Each row was made from one path, in order. Every step used is in the known rows, and no mark comes twice. Write each row's path.
Known rows:
V > D > Z > G: | -.07 | -.03 |  .00 | -.07 | -.02 | -.07 | -.15 |  .21 | -.02 | -.02 | -.30 |  .18 |  .06 |  .17 | -.24 |  .21 |  .02 | -.27 | -.35 |  .12 |  .03 | -.22 |  .10 |
M > G > Q > B > Z > D: |  .28 |  .21 | -.05 |  .05 | -.07 | -.10 | -.31 |  .25 | -.09 |  .03 | -.14 |  .14 | -.02 |  .26 | -.21 | -.12 |  .21 | -.28 | -.42 | -.16 | -.21 | -.39 |  .23 |
M > B > Z: |  .27 |  .05 | -.13 | -.17 | -.13 | -.29 | -.03 |  .27 |  .08 |  .10 | -.09 |  .27 |  .07 |  .04 | -.27 |  .11 |  .15 | -.42 | -.51 |  .04 | -.01 | -.32 |  .01 |
G > Q > D > Y: |  .20 |  .04 |  .02 |  .39 | -.03 | -.29 | -.20 |  .39 |  .00 | -.20 | -.27 |  .15 |  .01 |  .24 | -.35 | -.13 |  .17 | -.09 | -.40 | -.11 | -.01 | -.22 |  .03 |
M > D > Y > G > Q: |  .35 |  .13 | -.02 |  .23 |  .12 | -.34 | -.13 |  .25 | -.10 | -.13 | -.21 |  .19 |  .09 |  .16 | -.26 | -.14 |  .30 | -.11 | -.39 | -.19 | -.18 | -.13 | -.01 |
V > D > Y > G > Q > B > Z: |  .30 |  .22 | -.06 |  .28 |  .03 | -.42 | -.22 |  .11 | -.09 |  .17 | -.09 |  .02 |  .06 |  .32 | -.35 |  .14 |  .33 | -.17 | -.27 | -.19 | -.08 | -.30 |  .21 |
B > Q > D > Z > G > V: |  .04 | -.02 |  .07 |  .16 | -.17 |  .07 | -.10 |  .41 |  .17 | -.01 | -.35 |  .15 | -.07 |  .04 | -.29 |  .02 |  .09 | -.22 | -.38 | -.01 |  .09 | -.22 |  .05 |
Q > B > Y > G > V > D > Z: |  .17 |  .06 |  .10 |  .12 |  .19 | -.10 | -.10 |  .11 |  .01 |  .16 | -.03 | -.04 |  .12 |  .03 | -.33 |  .12 |  .36 | -.28 | -.44 | -.09 |  .10 | -.32 |  .22 |
V > B > Y > G > Q: |  .22 |  .06 | -.03 |  .05 |  .23 | -.21 | -.06 |  .25 |  .18 |  .11 | -.06 |  .08 |  .22 |  .19 | -.43 | -.06 |  .44 | -.26 | -.39 | -.11 |  .07 | -.23 |  .15 |
Z > B > Q > D > Y: |  .14 |  .07 |  .16 |  .02 |  .03 | -.27 | -.16 |  .25 |  .13 |  .05 | -.09 |  .08 | -.08 |  .09 | -.38 | -.03 |  .30 | -.27 | -.42 |  .17 |  .14 | -.39 | -.03 |
G > V: | -.01 | -.26 |  .15 |  .15 | -.24 | -.13 | -.09 |  .34 |  .08 | -.07 | -.17 |  .11 |  .18 |  .05 | -.31 |  .04 |  .25 | -.27 | -.75 | -.15 |  .05 | -.21 |  .05 |
Z > D: |  .04 |  .07 |  .18 |  .00 | -.12 | -.07 | -.03 |  .21 |  .00 | -.05 |  .03 |  .09 |  .10 |  .10 | -.24 |  .10 |  .13 | -.22 | -.47 |  .09 |  .06 | -.29 |  .07 |
M > D > Y > G > Q > B: |  .47 |  .16 |  .03 |  .19 |  .19 | -.34 | -.13 |  .23 | -.11 | -.06 | -.10 |  .16 |  .05 |  .14 | -.26 | -.10 |  .47 | -.16 | -.39 | -.12 | -.19 | -.24 |  .03 |
V > B > Y > G > Q > D: |  .18 |  .13 | -.02 |  .12 |  .22 | -.17 | -.13 |  .33 |  .18 |  .06 | -.05 |  .03 |  .19 |  .19 | -.40 | -.12 |  .36 | -.15 | -.32 | -.09 |  .15 | -.20 |  .16 |
Z > G > Q > D: |  .02 | -.06 | -.03 |  .29 | -.08 | -.05 | -.26 |  .45 |  .04 | -.09 | -.25 |  .23 |  .07 |  .28 | -.23 | -.13 |  .00 | -.10 | -.38 | -.06 | -.01 | -.23 | -.02 |
V > B: |  .10 | -.08 |  .13 | -.23 | -.05 | -.21 | -.03 |  .33 |  .22 |  .03 | -.06 |  .18 |  .18 |  .10 | -.38 |  .13 |  .50 | -.38 | -.54 |  .16 |  .08 | -.24 |  .11 |
Q > D > Z > G > V: | -.03 | -.12 |  .08 |  .12 | -.19 |  .04 | -.10 |  .44 |  .09 | -.17 | -.37 |  .22 |  .03 |  .14 | -.18 | -.01 |  .03 | -.20 | -.39 | -.06 |  .08 | -.14 | -.02 |
B > Z > G > V > D: | -.10 | -.04 |  .05 |  .14 | -.28 | -.25 | -.22 |  .20 |  .06 |  .09 | -.16 |  .19 |  .20 |  .22 | -.30 |  .24 |  .02 | -.20 | -.43 | -.21 | -.07 | -.23 |  .08 |
M > B > Q: |  .34 | -.01 | -.05 | -.11 | -.01 | -.15 | -.08 |  .27 |  .07 |  .14 | -.09 |  .14 | -.01 | -.06 | -.35 |  .01 |  .23 | -.41 | -.63 |  .24 |  .12 | -.40 |  .02 |
B > Z: |  .03 |  .06 | -.01 | -.01 | -.25 | -.22 | -.02 |  .30 |  .20 |  .10 | -.11 |  .31 |  .09 |  .03 | -.27 |  .22 |  .20 | -.32 | -.38 | -.09 | -.08 | -.20 |  .11 |
M > D > Y > G > V > B: |  .33 |  .03 |  .18 |  .03 |  .06 | -.41 | -.07 |  .21 |  .01 | -.10 | -.12 |  .12 |  .22 |  .13 | -.33 | -.04 |  .53 | -.18 | -.49 | -.14 | -.07 | -.12 |  .00 |
D > Q > B > Z > G > V: |  .36 | -.04 |  .03 |  .16 | -.11 | -.24 | -.14 |  .27 |  .15 |  .18 | -.20 |  .29 |  .03 |  .22 | -.27 |  .14 |  .36 | -.47 | -.49 | -.32 | -.09 | -.40 |  .13 |
M > D > Y > G > V: |  .28 |  .01 |  .16 |  .20 | -.01 | -.35 | -.10 |  .22 | -.06 | -.11 | -.15 |  .15 |  .17 |  .06 | -.25 | -.08 |  .34 | -.12 | -.51 | -.21 | -.11 | -.11 | -.04 |
Z > G > V: | -.03 | -.28 |  .18 |  .17 | -.23 | -.10 | -.16 |  .31 |  .07 | -.01 | -.17 |  .24 |  .21 |  .17 | -.25 |  .01 |  .15 | -.23 | -.60 | -.10 | -.02 | -.22 | -.05 |

Write each row's path:
|  .24 |  .04 |  .02 |  .21 |  .22 | -.18 | -.14 |  .25 |  .06 |  .01 | -.02 |  .15 |  .07 |  .08 | -.43 | -.01 |  .37 | -.27 | -.49 | -.04 | -.05 | -.42 |  .14 | : G > Q > B > Y
|  .13 |  .05 | -.19 | -.05 |  .28 | -.06 |  .01 |  .21 |  .06 | -.03 | -.31 |  .13 | -.04 |  .18 | -.27 | -.10 |  .19 | -.40 | -.37 | -.17 |  .03 | -.28 |  .06 | : D > Z > B > Y > G > Q
|  .11 |  .02 | -.15 |  .31 | -.07 |  .00 | -.17 |  .48 |  .02 |  .03 | -.24 |  .01 |  .05 |  .22 | -.16 | -.20 |  .13 | -.08 | -.42 | -.23 |  .09 | -.12 |  .10 | : Y > G > Q > D
|  .39 |  .20 |  .19 |  .11 |  .23 | -.16 | -.07 |  .08 |  .02 |  .09 |  .10 |  .10 |  .02 |  .10 | -.34 |  .07 |  .30 | -.35 | -.40 | -.02 |  .07 | -.50 |  .18 | : Z > D > Q > B > Y
|  .49 |  .13 | -.02 |  .14 |  .00 | -.23 | -.13 |  .27 |  .03 |  .18 | -.09 |  .05 | -.04 |  .06 | -.28 | -.15 |  .23 | -.22 | -.40 |  .15 |  .18 | -.32 | -.02 | : M > B > Q > D > Y > G
|  .24 |  .22 | -.05 |  .11 | -.04 | -.18 | -.08 |  .25 |  .00 |  .01 | -.03 |  .11 | -.01 |  .24 | -.32 |  .14 |  .28 | -.29 | -.40 | -.15 | -.14 | -.41 |  .18 | : G > Q > B > Z > D
|  .47 |  .18 |  .03 |  .06 |  .36 | -.20 | -.13 |  .20 |  .03 |  .13 | -.01 |  .19 |  .05 | -.06 | -.25 | -.03 |  .41 | -.30 | -.41 | -.14 | -.04 | -.33 |  .15 | : M > D > Q > B > Y > G
|  .27 |  .13 |  .22 |  .00 | -.01 | -.31 | -.09 |  .31 |  .25 |  .06 | -.08 |  .11 |  .04 |  .08 | -.50 |  .08 |  .52 | -.25 | -.33 |  .21 |  .14 | -.28 |  .10 | : V > B > Q > D > Y
|  .11 | -.08 | -.14 |  .06 | -.03 |  .00 | -.04 |  .36 |  .05 | -.14 | -.48 |  .35 | -.03 |  .25 | -.21 | -.01 |  .08 | -.34 | -.36 | -.09 | -.12 | -.20 |  .02 | : D > Z > G > Q
|  .25 |  .01 |  .04 |  .05 |  .12 | -.23 | -.25 |  .21 | -.03 |  .15 | -.10 |  .02 |  .02 |  .14 | -.33 |  .19 |  .33 | -.37 | -.57 |  .01 |  .12 | -.43 |  .27 | : V > D > Q > B
|  .14 | -.03 |  .09 |  .11 | -.15 | -.05 | -.10 |  .41 |  .20 |  .17 | -.13 | -.10 |  .13 |  .13 | -.32 | -.06 |  .43 | -.20 | -.53 | -.14 |  .23 | -.16 |  .15 | : Y > G > V > B > Q > D
| -.01 | -.04 |  .10 |  .30 |  .08 | -.17 | -.20 |  .11 |  .01 |  .14 |  .01 | -.07 |  .27 |  .05 | -.36 |  .02 |  .14 | -.10 | -.53 | -.20 |  .15 | -.20 |  .16 | : B > Y > G > V > D
|  .14 | -.09 | -.09 |  .12 | -.08 | -.06 | -.36 |  .38 | -.06 | -.07 | -.35 |  .19 |  .04 |  .19 | -.20 | -.28 |  .14 | -.25 | -.60 | -.13 | -.13 | -.23 |  .15 | : M > G > Q
|  .02 |  .01 |  .02 |  .20 |  .11 | -.10 | -.09 |  .12 |  .01 |  .06 | -.17 | -.02 |  .18 |  .05 | -.33 |  .05 |  .12 | -.19 | -.43 | -.22 |  .12 | -.17 |  .18 | : B > Y > G > V > D > Z
|  .20 |  .06 |  .21 |  .18 | -.13 | -.43 | -.22 |  .09 |  .01 |  .14 | -.01 |  .19 |  .14 |  .25 | -.37 |  .27 |  .35 | -.26 | -.35 | -.09 | -.12 | -.38 |  .08 | : Q > B > Z > G > V > D > Y
|  .17 |  .05 |  .11 | -.07 |  .16 | -.20 | -.02 |  .20 |  .24 |  .20 |  .06 |  .12 |  .26 |  .07 | -.39 |  .03 |  .49 | -.29 | -.36 |  .03 |  .13 | -.21 |  .13 | : V > B > Y > G
|  .43 |  .26 |  .03 |  .16 | -.04 | -.29 | -.31 |  .15 | -.13 | -.02 | -.15 |  .18 | -.03 |  .32 | -.27 | -.14 |  .28 | -.26 | -.32 | -.16 | -.26 | -.40 |  .18 | : M > G > Q > B > Z > D > Y
|  .24 |  .11 |  .13 |  .21 | -.19 | -.38 | -.09 |  .32 |  .16 |  .05 | -.13 |  .08 |  .15 |  .26 | -.32 |  .00 |  .40 | -.15 | -.29 | -.24 |  .07 | -.12 |  .07 | : Q > D > Y > G > V > B > Z
|  .05 |  .06 |  .10 |  .14 | -.14 | -.02 | -.14 |  .42 |  .19 |  .10 | -.10 |  .09 | -.04 | -.08 | -.33 |  .04 |  .19 | -.17 | -.42 |  .14 |  .15 | -.26 |  .11 | : B > Q > D
|  .14 |  .05 |  .10 |  .21 | -.03 | -.35 | -.20 |  .11 | -.08 |  .12 | -.08 |  .01 |  .15 |  .21 | -.30 |  .09 |  .25 | -.12 | -.37 |  .00 |  .07 | -.18 |  .11 | : V > D > Y > G
|  .38 |  .27 |  .04 |  .22 | -.01 | -.36 | -.07 |  .16 | -.03 | -.03 | -.05 |  .16 | -.01 |  .30 | -.38 |  .11 |  .35 | -.27 | -.30 | -.16 | -.19 | -.42 |  .13 | : G > Q > B > Z > D > Y
|  .04 |  .22 |  .07 | -.03 | -.23 | -.17 |  .00 |  .19 |  .09 |  .04 |  .00 |  .20 |  .08 |  .11 | -.26 |  .23 |  .10 | -.25 | -.31 | -.07 | -.06 | -.26 |  .12 | : B > Z > D
|  .21 |  .12 |  .19 |  .26 | -.10 | -.23 | -.14 |  .31 |  .16 |  .05 | -.12 |  .15 | -.05 |  .00 | -.39 |  .01 |  .27 | -.14 | -.32 |  .14 |  .09 | -.27 |  .05 | : B > Q > D > Y
|  .22 | -.04 |  .18 |  .20 |  .10 | -.12 | -.08 |  .18 |  .10 |  .22 |  .12 |  .05 |  .18 | -.01 | -.32 |  .00 |  .47 | -.26 | -.52 | -.10 |  .07 | -.33 |  .12 | : Q > B > Y > G > V
|  .11 | -.04 |  .11 | -.05 | -.11 | -.06 | -.01 |  .41 |  .23 | -.07 | -.31 |  .01 |  .02 |  .06 | -.43 |  .09 |  .40 | -.33 | -.55 | -.02 |  .17 | -.22 |  .16 | : G > V > B > Q > D > Z
